Known rows, with every way that one mark hangs from another
(mera nalok (sabu nepo tezisir)): [-0.13  1.50 -0.05  1.94  6.53  1.83 -2.75 -1.09 -2.77  2.57 -1.01  0.44
 -0.07  1.86  2.06  1.57  2.17 -0.58  0.21]
(vivu (sabu kelo tezisir)): [ 2.49  3.08  0.42  1.15  0.19  0.59  3.00  0.08  2.60  3.06  0.22 -0.94
 -0.13 -0.64  1.68  0.01  1.00 -0.64  1.68]
(gini (sabu kelo mera nepo tezisir)): [-0.53 -0.68 -0.21  1.93  0.25  1.71 -0.65  1.11 -2.04 -0.01  0.56 -1.89
  0.43 -1.22  0.44  0.05 -1.90 -0.32  1.59]
(sabu kagitat (mera nalok) nepo tezisir): [-2.00  1.11 -0.94  1.84  4.44  3.41 -1.89  1.15 -4.21  0.56  0.91 -0.22
 -0.09  0.41  0.58 -0.86  0.06 -0.24  0.87]
(gini (sabu tezisir vivu)): [ 0.79  1.33  2.45  1.46  0.12  1.68 -0.51  1.41 -0.80  0.73 -0.77 -1.63
  0.04 -0.93  2.69  2.39  1.08  1.66  0.22]
(sabu kelo mera): [ 0.15  4.45  0.76  1.55  2.31  0.36  3.95 -0.02 -1.18  3.88  0.26 -0.89
  1.06  0.53 -1.98  0.83 -0.29  0.79  3.02]
(tezisir sabu): [ 2.39  5.69  1.03  0.89  1.30 -1.14  0.76  0.38  2.50  2.14 -1.59 -1.03
 -0.64  0.54  0.23  2.42  0.50  2.14  0.39]
(sabu kagitat kelo mera nepo tezisir vivu): [-1.32 -0.59 -2.40  2.41  0.42  3.34  4.55  2.14 -4.95 -0.84 -0.16 -1.74
  0.66 -1.42 -1.88 -2.70 -1.60 -1.84  3.24]
(nepo (sabu kelo (mera nalok) vivu)): [ 0.53  5.29 -0.32  1.95  2.64  0.43  3.77 -1.55 -0.55  2.82 -0.78 -1.26
  0.49 -0.26  0.67 -0.50 -0.52  3.06  2.21]
(gini (sabu kelo mera)): [-0.05  1.50  1.83  1.50  1.00  0.24  2.00  0.50 -0.70  1.91  0.43 -1.53
  0.72 -0.59 -0.22  1.07 -1.87  1.34  2.52]
(mera (sabu kagitat kelo nepo tezisir vivu)): [-0.33 -0.84 -1.83  2.52  2.01  2.31  4.60  0.49 -3.67 -0.42 -1.85 -1.39
  0.42 -0.24 -0.75 -1.22 -0.19 -2.10  2.77]
(tezisir (sabu kelo (mera nalok) nepo vivu)): [ 1.20  1.91 -1.37  1.45  2.20 -0.29  2.53  0.67 -1.35  1.23 -1.03 -0.81
 -0.17 -0.37 -1.48 -0.69 -2.67 -0.17  2.76]
(mera nalok (sabu kagitat kelo tezisir)): [-0.89  0.92 -0.77  2.05  6.45  2.60  2.41 -0.30 -3.93  2.10 -0.72  0.29
  0.69  1.56  0.86 -0.32  0.35 -0.19  2.33]
(nepo sabu): [ 1.42  7.76  1.36  1.53  1.45 -0.49  1.48 -1.89  2.85  2.76 -1.29 -1.69
 -0.28  0.37  2.10  1.91  1.95  4.27 -0.39]
(tezisir (sabu kelo mera)): [ 1.52  4.22 -0.81  1.27  1.02 -0.74  2.63  0.62  0.90  1.87 -0.74 -1.25
  0.05 -0.01 -1.80  0.39 -1.83  0.88  2.50]
(vivu (sabu (mera nalok) tezisir)): [ 1.40  2.98  0.64  1.05  2.80  1.32 -1.71 -0.06  1.46  3.38  1.15  0.06
 -0.47  0.05  2.55  0.32  1.49 -0.34  1.01]
(gini (sabu kelo mera tezisir)): [-0.29  0.61  0.58  1.73  0.51  1.86 -0.06  1.15 -1.60  0.91  0.58 -1.65
  0.70 -0.91  0.84  0.74 -1.16  0.87  1.82]
(tezisir (sabu kelo (mera nalok) nepo)): [ 0.94  2.66 -1.36  1.36  2.92 -0.53  1.14  0.24 -0.52  1.77 -0.44 -0.61
 -0.21  0.20 -1.36 -0.35 -2.66  0.19  2.26]
(gini (sabu mera nepo tezisir)): [-0.50  0.14  0.71  1.75  0.58  1.78 -3.48  1.03 -1.28 -0.08  0.38 -1.67
 -0.11 -0.88  1.52  1.23 -0.39  0.32  0.21]

Rows
[ 1.04  3.45 -0.41  1.17  3.23 -0.48 -1.73  0.20  0.24  1.63 -0.60 -0.43
 -0.71  0.56 -0.31  0.80 -1.15  0.78  0.92] -> (tezisir (sabu (mera nalok) nepo))
[-0.65  4.12 -1.20  2.12  2.46  2.72  0.67 -0.25 -1.59  0.25 -0.59 -1.35
 -0.06 -0.55  2.31 -1.10  0.61  3.07  0.73] -> (nepo (sabu kagitat (mera nalok) tezisir vivu))
[-0.29  0.36 -1.23  2.13  0.38  2.78  5.75  1.95 -3.87 -0.44 -0.97 -1.73
  0.43 -1.14 -0.71 -1.65 -0.58 -1.00  2.32] -> (sabu kagitat kelo nepo tezisir vivu)
[-0.36  3.47 -2.33  2.42 -0.09  2.39  4.36  0.10 -1.34 -0.40 -0.79 -2.37
  0.38 -1.49  0.49 -2.24 -0.78  2.10  2.07] -> (nepo (sabu kagitat kelo mera tezisir vivu))
[-0.57 -0.83  0.98  1.73  2.13  2.26 -3.00  1.24 -3.14  0.21  0.24 -1.03
 -0.06 -0.93  2.16  0.85 -0.55  0.35  0.71] -> (gini (sabu (mera nalok) nepo tezisir vivu))
[ 1.35  3.65 -0.65  1.28  1.04 -0.79 -0.84  0.45  1.25  0.88 -0.94 -1.24
 -0.77  0.00 -1.08  0.89 -1.06  0.46  0.95] -> (tezisir (sabu mera nepo))
[ 0.39  1.13 -0.83  1.34  2.35  1.94  2.78  0.69 -0.15  2.02  1.46 -0.27
 -0.02 -0.65  0.97 -2.26 -1.05 -1.04  2.92] -> (vivu (sabu kagitat kelo (mera nalok) tezisir))
[ 2.27  1.81 -0.29  1.35 -0.09  0.45  2.34  0.03  2.16  2.15  0.26 -1.13
 -0.48 -0.97  1.34 -0.69  0.28 -1.84  1.44] -> (vivu (sabu kelo nepo tezisir))
[ 0.47  4.26 -1.40  2.19 -0.10  1.98  5.36 -0.06 -0.51 -0.04 -1.46 -2.36
  0.18 -1.22  1.46 -1.39  0.08  2.73  1.35] -> (nepo (sabu kagitat kelo tezisir vivu))
[ 0.23  0.55 -0.66  1.34  2.35  1.86 -0.56  0.56  0.19  1.07  1.23 -0.26
 -0.83 -0.59  1.72 -1.79 -0.28 -1.52  1.36] -> (vivu (sabu kagitat (mera nalok) nepo tezisir))
[-1.25 -1.12  1.63  1.70  2.42  1.36  0.77  1.25 -3.10 -0.16  0.21 -1.01
 -0.13 -0.91  0.61 -0.21 -2.31  0.85  1.93] -> (gini (sabu kagitat (mera nalok) nepo vivu))
[ 0.61  1.03 -2.12  1.75 -0.09  0.10  5.19  1.65 -1.27 -0.90 -1.27 -1.77
 -0.27 -1.26 -2.74 -2.02 -3.61 -0.61  3.38] -> (tezisir (sabu kagitat kelo mera nepo vivu))
[ 1.47  2.49 -0.22  1.34  0.22 -0.30  3.30  1.44  0.36 -0.63 -2.09 -1.56
 -1.01 -0.68 -0.73 -0.02 -1.27  0.72  1.26] -> (tezisir (sabu kagitat nepo vivu))
[-0.52  0.68 -0.78  2.27  3.04  2.10  0.38  0.01 -2.18 -0.02 -1.40 -0.99
 -0.24  0.72  0.44  0.29  1.30 -1.13  0.84] -> (mera (sabu kagitat nepo tezisir))
[ 0.53 -0.75  0.76  1.84 -0.47  1.48  1.77  1.41 -2.02 -0.12 -0.66 -2.03
  0.30 -1.60  1.27  0.52 -1.04  0.00  1.36] -> (gini (sabu kelo nepo tezisir vivu))
[ 1.70  3.75  0.49  1.18  0.53 -0.17  3.87  1.56  0.80  0.25 -2.06 -1.35
 -0.70 -0.34 -0.38  0.67 -0.58  1.77  1.45] -> (tezisir (sabu kagitat vivu))
[ 0.30  2.81  1.00  1.77  1.53  0.61  1.43  0.39 -1.84  2.09 -0.68 -1.12
  0.09 -0.19 -1.29  1.02  0.66 -0.26  1.64] -> (sabu mera nepo vivu)
[-1.80  1.79 -1.15  1.84  4.39  3.52  2.38  1.33 -4.58  1.76  1.00 -0.22
  1.00  0.37 -0.34 -1.48 -0.88  0.38  2.80] -> (sabu kagitat kelo (mera nalok) tezisir)
[ 0.25  4.42 -1.57  2.18  2.19  1.98  1.75 -0.85 -1.49  1.77 -0.50 -1.41
  0.54 -0.56  1.76 -0.89  0.12  2.54  1.52] -> (nepo (sabu kelo (mera nalok) tezisir vivu))
[ 0.52  0.02 -1.77  1.70 -0.17  1.56  3.13  0.89  0.47  0.43  1.11 -1.30
 -0.36 -1.51 -0.09 -2.92 -1.63 -2.52  2.73] -> (vivu (sabu kagitat kelo mera nepo tezisir))
[ 0.30  5.19 -0.64  1.96  2.59  2.07 -1.08 -0.93 -0.74  1.71 -0.67 -1.24
  0.01 -0.26  2.78  0.30  1.64  3.14  0.15] -> (nepo (sabu (mera nalok) tezisir vivu))
[ 0.80  2.03 -0.11  1.31  0.49  1.71  0.85  0.91  1.62  1.21  0.86 -0.90
 -0.61 -0.81  1.30 -1.04  0.56 -0.77  1.59] -> (vivu (sabu kagitat mera tezisir))
[ 0.02  5.96 -0.60  1.85  3.23  1.79 -2.45 -1.34  0.08  2.17 -0.10 -1.03
 -0.09  0.32  2.93  0.65  1.67  3.51 -0.39] -> (nepo (sabu (mera nalok) tezisir))
[ 1.57  2.12 -1.59  1.58  0.00 -0.57  3.46  0.96 -0.35  0.51 -1.39 -1.63
 -0.20 -0.95 -2.25 -0.64 -2.53 -0.57  2.81] -> (tezisir (sabu kelo mera nepo vivu))
